What can hang from each mark:
j363: j531
j159: j284 j531
j531: j159 j363 j433 j755
j438: j531 j755
j433: j531 j755
j755: j433

Each row was made from one small tree. The marks that hang from a mark follow it in brackets, in the order of their numbers. Every link used is in the known rows. Write each row's tree.
In the rows, 128 means zero.
Known rows:
j363{j531{j159 j433}}: [121 130 143  77 130 141 131 143 103 186  96 145 130 132 103 144 112 109
 195]
j438{j531 j755}: [102 199 151 116  49 125  87 189  38 143  48 125  97  96 139  87 134 104
  83]
j433{j531{j159{j284} j363 j755}}: [125 142  45 125  99 139 110 127 152 118 118 112 131 136 136 163 154 126
 158]
j433{j531{j159{j284}} j755}: [133 146  50 153  93 126 120 146 145  85  86  73 160 139 168 158 173 121
 198]
j531{j159{j284} j755{j433}}: [133 116  57 173 117 129 124 134  72 175 185 155 167 119 133 148 141 136
 136]
j159{j284 j531}: [131 186  69 138 112 110 130 166  80  77 183 147 180 102 159 114 137 117
 129]
j755{j433{j531}}: [113 154 145  42 107 129 116 177  80 107 132 102 157  91 124 120 157 133
 163]
j438{j531{j159 j755}}: [100 161  94 169  93 145 113 145  98 168 104 149 119 122 134 136 137  95
 124]
j433{j531{j159 j363} j755}: [120 116  54 115  76 150 127 128 178 101  61  74 122 139 152 159 173 121
 187]
j438{j531{j159 j363} j755{j433}}: [105 140 106 106  56 123  93 167  27 193  74 126  65 101 133  90 141 136
  78]
j433{j531{j755}}: [121 178 114 100  99 148 113 154 142 103  93 100 161 116 125 155 151 112
 164]
j159{j284 j531{j363 j433 j755}}: [148 138  32 116 128 122 157 115 104 139 197 142 160 123 137 137 126 141
 108]
j531{j433 j755}: [122 131 124  91 123 156 150 116 109 187 151 141 160 125 104 152 125 113
 135]
j363{j531{j159{j284} j433{j755}}}: [143 109  99 117 123 125 141 139 107 164 100 128 142 142 128 148 124 125
 197]
j363{j531}: [117 153 170  78  93 142 115 180 107 115  73 148 137 104 111 125 120 103
 172]
j755{j433{j531{j159 j363}}}: [108 124 107  51 103 136 115 153  97 131 132 108 128 105 125 128 159 138
 163]

Which tree is each row?
[132 131  65 116 106 141 144 138 105 141 164 142 150  98 126 134 135 137
 105]
j159{j531{j363 j755{j433}}}
[146 124  97 125 135 132 135 131 104 195 119 150 147 142 108 161 110 126
 177]
j363{j531{j159{j284} j433 j755}}
[111 119  60 141  90 127 118 139  75 167 143 152 102 114 139 122 145 135
  98]
j438{j531{j159{j284} j363 j755{j433}}}
[113  82 103  51  89 155 161 106 137 150 118 117 115 129 125 135 143 124
 137]
j531{j363 j433{j755}}
[116  97 104  64 105 164 154  97 134 187 146 146 123 127  99 149 127 124
 114]
j531{j363 j433 j755}
[137 129 149  96 105 141 127 170  92 155  93 146 150 100 100 140 120 131
 157]
j363{j531{j755{j433}}}
[128  85  37 122 122 145 147  82 122 206 178 155 125 149 118 160 127 133
 127]
j531{j159{j284} j363 j433 j755}
[108 176 123 117  85 125 105 153  37 214  72 121  90 125 131 105 126 111
 105]
j438{j531{j159 j433} j755}
[143 124  34 106 114 115 163 123 108 111 178 118 155 123 157 126 140 140
 127]
j159{j284 j531{j363 j433{j755}}}
[151 160  49 158 124 110 141 157  66 117 203 143 193 100 148 128 136 144
 114]
j159{j284 j531{j755{j433}}}
[138 133 150  78 124 147 142 143 111 180  90 142 145 124  93 152 108 119
 167]
j363{j531{j433 j755}}
[ 90 157 124  98 115 135 126 138  76 184 120 140 110 127 131 119 134  97
 141]
j438{j531{j159 j433}}
[146 120  97 144 118 126 121 157  84 173 121 154 152 119 116 150 123 137
 168]
j363{j531{j159{j284} j755{j433}}}
[101 147  90  75  93 149 107 139 153 108  93 107 116 127 132 146 155 111
 174]
j433{j531{j159 j363}}
[125 144 118 126 106 126 110 167  98 131  99 157 138 123 127 135 122 110
 183]
j363{j531{j159{j284}}}
[129 103  60 140 123 128 150 110 102 170 157 123 157 148 149 148 144 120
 175]
j531{j159{j284} j433{j755}}
